Every row comes from one small tree of marks. The marks that hang from a mark follow it in brackets, in alphabetical order. Every link used is in the known rows. Which tree was each row made from?
Known rows:
barub[reta[naru]]: [-0.368  1.251 -0.750 -4.837  0.301 -0.580 -0.459 -0.948 -1.050 -0.353
  0.194 -0.116  0.111  2.013 -2.113  0.378  1.921  1.493 -1.780 -0.697
 -0.106]
memod[fomas[reta[naru noda]]]: [-0.195  5.186 -0.330 -2.443 -1.316 -1.464  0.561  0.673  0.195  0.836
  2.746 -1.420  0.632 -0.093  2.812 -0.885  0.114  0.408 -0.527  0.360
  1.161]
zofaf[noda]: [-0.836  0.677  0.164  1.876  0.557  2.735  0.713 -0.365 -0.790 -0.281
  0.126  0.065  2.037  0.139 -0.264  0.152  0.272  0.422  0.300  0.394
  0.392]
fomas[reta]: [-0.200  0.305 -0.113 -0.609 -1.162  0.840  0.626  0.427 -0.479  1.606
  0.919 -1.134 -0.514 -0.408  2.254 -0.091  1.359 -0.106  1.181  0.781
 -0.687]
reta[fomas[memod] noda reru]: [ 0.434  0.113 -1.984 -0.863 -0.807  2.836  0.869  1.941 -0.787 -2.109
  0.581 -0.786  0.246 -1.559 -2.255  0.232 -0.382 -0.412  3.544 -0.802
  0.934]
reru[reta[fomas naru[pebep] noda]]: [-1.235 -0.100  0.104  3.309 -0.772 -2.548  0.139  1.611 -0.879 -1.702
  0.113  0.977 -0.389 -0.139  3.436  0.262  1.124 -1.947  1.642 -0.717
  1.214]
reta[naru]: [-0.496  1.430  0.081 -1.346 -0.124 -3.176 -0.446 -0.564 -0.414  0.224
  0.305 -0.736  0.562  0.138 -3.455  0.821  0.579 -0.080 -1.435 -0.468
 -0.719]
reta[naru[pebep] noda reru]: [-0.617  0.436 -0.944  0.821  0.155  4.892  0.402  2.283 -0.535 -1.553
  0.011  0.355 -0.542  0.171  0.122  0.763 -1.235 -0.469  0.365  0.716
 -0.293]
fomas[memod reta]: [ 0.170  1.838 -0.972 -1.529 -1.786  0.590  0.968  1.521 -1.060  1.874
  1.317 -1.757 -0.313 -1.100  0.108 -0.077 -0.246 -0.155  2.901  0.961
 -0.160]
pebep[naru]: [-0.242  0.261  0.134  2.146  0.078  4.023  0.076  1.337  0.099 -1.016
  0.090  1.168 -0.789  0.529  1.388  0.016 -0.988 -0.119  1.750  1.223
  0.052]
reru[reta[naru[pebep]]]: [-1.389  0.068  0.389  4.167 -0.078 -1.945 -0.129  1.573 -1.419  0.066
 -0.517  0.536 -0.995  0.394  2.007  0.762 -0.733 -1.971  0.605 -0.146
 -0.459]
reta[fomas naru reru]: [-0.459 -1.128 -1.195  0.400 -0.258 -1.671  0.146 -0.079 -1.331 -2.073
  0.719 -1.737 -0.047 -0.755 -6.835  1.828  3.745 -0.794  0.611 -1.714
 -1.693]
naru[pebep]: [-0.228 -0.846  0.095  2.013 -0.166  3.795  0.573  1.965 -0.247 -0.847
  0.191  0.725 -0.892  0.227  1.454  0.257  0.347 -0.425  1.203  1.232
  0.399]
memod[fomas[reta[naru reru]]]: [-0.335  2.588 -1.094  0.305 -0.850  0.760  0.846  1.340 -1.165  0.132
  2.585 -2.968 -0.525 -0.516 -2.190  0.705  1.857 -0.192  0.402 -0.174
 -1.367]
memod[fomas[reta[reru]]]: [ 0.052  1.067 -1.294  1.664 -0.965  3.585  1.309  1.785 -0.697 -0.110
  2.261 -2.213 -0.987 -0.760  1.035 -0.127  1.093 -0.013  1.795  0.250
 -0.687]
memod[fomas[reta[naru noda reru]]]: [-0.279  3.575 -1.248 -1.126 -0.862  1.449  0.804  1.455 -0.455  0.023
  2.352 -1.957 -0.037 -0.297  0.917 -0.317 -0.042  0.173  0.153  0.097
 -0.111]
barub[reta[fomas[memod] naru noda]]: [ 0.240  2.608 -1.937 -7.359 -1.130 -0.702  0.190  0.119 -1.188 -1.728
  1.299 -0.107  1.091  0.882 -2.782  0.003  1.711  1.488  1.108 -1.363
  1.978]
fomas[reta[naru[pebep]]]: [-0.891  1.034  0.003  0.495 -1.417  1.833  0.816  1.736 -1.136  0.888
  1.526 -1.236 -1.077  0.024  0.714  1.087  2.389 -0.540  0.977  1.565
 -1.003]
barub[reta]: [ 0.137 -0.155 -0.859 -3.504  0.301  2.481  0.042 -0.490 -0.688 -0.579
 -0.008  0.562 -0.351  1.805  1.383 -0.421  1.121  1.759 -0.296 -0.319
  0.535]
barub[reta[fomas naru reru]]: [-0.372 -1.304 -1.900 -3.167 -0.039  1.271  0.138 -0.332 -1.989 -2.775
  0.631 -1.184 -0.292  1.023 -5.157  1.496  5.041  0.881  0.181 -2.051
 -1.249]
reru[reta[fomas noda]]: [-0.518 -0.812  0.017  2.405 -0.636 -3.232 -0.039  0.266 -0.173 -0.989
 -0.423  0.974  0.034 -0.548  4.825 -0.680  0.139 -1.414  1.863 -1.501
  1.388]
memod[fomas]: [ 0.300  2.374 -0.228  0.418 -0.073 -0.181  0.442  0.663  0.349 -0.964
  1.746 -0.448  0.301  0.148 -0.034 -0.691 -0.048  0.246 -0.111 -0.321
  1.284]

Write each row's tree:
[-1.063  2.118  0.333  0.938  0.005 -5.367 -0.697 -0.084 -0.440  0.822
 -0.949  0.656  0.386  0.186  3.552 -0.455 -2.642 -1.168 -0.781 -1.017
  0.362]  reru[reta[naru noda]]
[-0.525  0.147 -1.662 -2.510  0.338  6.998  0.306  1.870 -1.173 -2.179
 -0.047  0.919 -0.908  2.059  1.165  0.459  0.225  1.239 -0.129  0.467
  0.374]  barub[reta[naru[pebep] noda reru]]
[-0.334  1.799 -1.822 -1.507 -1.419  0.544  0.859  1.768 -2.076  1.340
  1.248 -3.119 -0.427 -1.342 -4.628  1.300 -0.021 -0.476  2.075  0.208
 -2.089]  fomas[memod reta[naru reru]]
[-0.222 -0.258 -0.801  2.296 -1.200 -4.466  0.302  1.107 -1.520 -0.542
  0.037 -0.539 -0.007 -1.356 -0.693  0.045  0.131 -1.818  3.859 -1.729
  0.612]  reru[reta[fomas[memod]]]
[-1.252  1.206  0.373  2.955 -0.187 -1.628 -0.145  1.813 -0.656 -0.106
 -0.743  1.386 -0.524  0.552  4.995 -0.099 -2.485 -1.755  0.411  0.194
  0.828]  reru[reta[naru[pebep] noda]]
[-0.595 -1.094 -1.102  0.966 -0.570  3.550  0.719  2.084 -0.812 -3.100
  0.800 -0.055 -0.446 -0.417 -1.918  1.256  2.358 -0.830  1.579 -0.112
  0.171]  reta[fomas naru[pebep] noda reru]
[ 0.473  1.244 -1.231 -2.595 -1.253 -0.265  0.601  1.195 -0.162 -1.330
  1.014 -0.053  1.001 -1.136 -0.502 -0.327  0.102 -0.119  2.899 -0.567
  2.117]  reta[fomas[memod] noda]
[ 0.344  2.834 -0.917 -2.924 -1.769  1.951  0.939  1.615 -0.332  1.786
  1.152 -0.847  0.118 -1.038  3.066 -0.932 -2.106  0.238  2.768  1.300
  1.131]  fomas[memod reta[noda]]
[-0.589  1.278 -0.941 -1.446 -0.888  1.263  0.406  0.863 -0.858  0.956
  0.658 -1.630 -0.465 -0.468  0.707  0.439 -0.057 -0.123  0.238  0.401
 -1.387]  fomas[reta[naru noda reru]]
[-0.327  2.941 -1.857 -2.726 -1.475  1.513  0.858  1.947 -1.455  1.194
  1.047 -2.202  0.060 -1.196 -1.609  0.458 -1.694 -0.245  2.027  0.547
 -0.806]  fomas[memod reta[naru noda reru]]
[-0.566  1.870 -0.057 -0.507 -0.284  2.097  0.077  1.617  0.086 -0.930
  0.407  0.935  0.074  0.591  1.955  0.237 -0.778 -0.283 -0.297  0.964
  1.063]  reta[naru[pebep] noda]
[ 0.218 -0.416 -1.717 -3.495  0.749  6.188  0.234  0.544 -0.581 -1.432
 -0.650  0.831 -0.548  1.555  3.295 -0.579 -0.964  1.856  0.146 -0.210
  0.496]  barub[reta[noda reru]]
[-0.144  2.008 -1.124 -1.789 -1.442  0.538  0.693  2.426 -0.827 -2.103
  1.628 -0.020  0.686 -0.691 -2.607  0.666  0.898 -0.700  2.635  0.194
  2.003]  reta[fomas[memod] naru[pebep] noda]
[-0.281  3.238 -0.959 -2.716 -1.924 -2.270  0.541  1.086 -1.483  2.075
  1.669 -2.474  0.176 -0.930 -3.162  0.594  0.294 -0.435  1.484  0.504
 -0.908]  fomas[memod reta[naru]]
[-0.597  0.917 -1.741  0.857 -1.650  4.638  1.363  3.658 -2.446  0.462
  1.417 -2.360 -1.300 -0.950 -3.186  1.658  0.236 -0.842  3.447  1.487
 -1.684]  fomas[memod reta[naru[pebep] reru]]
[-0.371  4.153 -0.306 -1.070 -1.325 -2.252  0.646  0.481 -0.538  0.899
  2.980 -2.362  0.209 -0.166 -0.669  0.042  1.919  0.081 -0.230  0.047
 -0.133]  memod[fomas[reta[naru]]]
[-0.628  2.455 -0.892 -0.016 -1.262 -6.312 -0.050  0.699 -1.294 -0.597
  0.191 -0.376  0.777 -1.121 -0.698  0.017 -0.830 -1.697  2.226 -1.904
  1.244]  reru[reta[fomas[memod] naru noda]]
[-0.683  0.193 -0.904 -0.186 -0.874  0.596  0.543  0.601 -1.534  1.007
  0.854 -2.552 -0.792 -0.592 -2.411  1.460  1.733 -0.385  0.432  0.078
 -2.745]  fomas[reta[naru reru]]
[-0.352 -0.393 -1.692 -3.392  0.641  2.009 -0.142 -0.158 -1.717 -1.155
 -0.202 -0.735 -0.473  1.615 -3.841  1.029  1.653  1.271 -1.071 -1.005
 -1.408]  barub[reta[naru reru]]
[-0.571  1.974 -1.258  2.309 -1.048  4.765  1.411  3.209 -1.419 -0.918
  2.760 -2.144 -1.278 -0.136 -0.770  0.912  1.968 -0.563  1.631  1.036
 -0.993]  memod[fomas[reta[naru[pebep] reru]]]
[-0.261  1.062 -1.018 -0.398 -1.361 -0.043  0.755  2.203 -1.534 -1.928
  1.882 -1.006  0.186 -0.714 -5.958  1.572  2.816 -1.031  2.925 -0.102
  0.577]  reta[fomas[memod] naru[pebep]]
[-0.083  0.281 -1.935 -0.919 -0.916 -1.251  0.504  1.121 -1.943 -1.833
  1.031 -2.300  0.349 -1.525 -8.848  1.723  2.042 -0.787  2.318 -1.521
 -1.146]  reta[fomas[memod] naru reru]
[-0.131  0.932 -0.872  0.563 -1.261 -3.266  0.343  1.387 -0.838 -0.707
 -0.112  0.341  0.472 -1.180  2.450 -0.812 -1.804 -1.503  3.663 -1.324
  2.020]  reru[reta[fomas[memod] noda]]
[-0.837  1.217 -0.756  1.217 -1.162 -7.356  0.012  0.551 -1.963 -0.340
  0.433 -1.251  0.428 -1.091 -4.082  0.810  0.849 -2.001  2.480 -2.127
 -0.100]  reru[reta[fomas[memod] naru]]
[-0.361 -0.338 -1.166 -1.001 -0.270 -0.554  0.072  0.145 -0.571 -2.120
  0.618 -0.822  0.349 -0.777 -3.689  1.053  2.150 -0.390  0.325 -1.503
 -0.372]  reta[fomas naru noda reru]
[ 0.053  3.064 -1.211 -3.823 -1.188 -3.379  0.201  0.515 -0.587 -1.229
  1.356 -0.780  1.481 -0.987 -3.964  0.316  0.538 -0.229  1.413 -1.038
  1.583]  reta[fomas[memod] naru noda]
[-0.280 -0.173 -0.963 -4.603 -0.390 -1.692 -0.155 -1.123 -1.282 -2.018
  1.107 -0.457  0.285  1.382 -3.939  0.825  5.263  1.170 -0.431 -1.814
  0.185]  barub[reta[fomas naru]]
[ 0.106  0.354 -1.813 -0.113 -1.303  3.850  1.254  2.255 -1.736  1.104
  0.879 -2.520 -0.885 -1.386 -1.481  0.426 -0.664 -0.366  3.552  0.704
 -1.387]  fomas[memod reta[reru]]
[-0.769  1.935 -0.135 -0.976 -1.546  2.468  0.713  1.955 -0.387  0.688
  1.350 -0.164 -0.565  0.202  3.970  0.123  0.585 -0.259  0.610  1.863
  0.295]  fomas[reta[naru[pebep] noda]]
[-0.217  2.482 -0.804 -5.995  0.166  0.026 -0.458 -0.735 -0.331 -0.488
  0.101  0.792  0.604  2.161  1.423 -0.374  0.024  1.910 -1.932 -0.476
  1.111]  barub[reta[naru noda]]
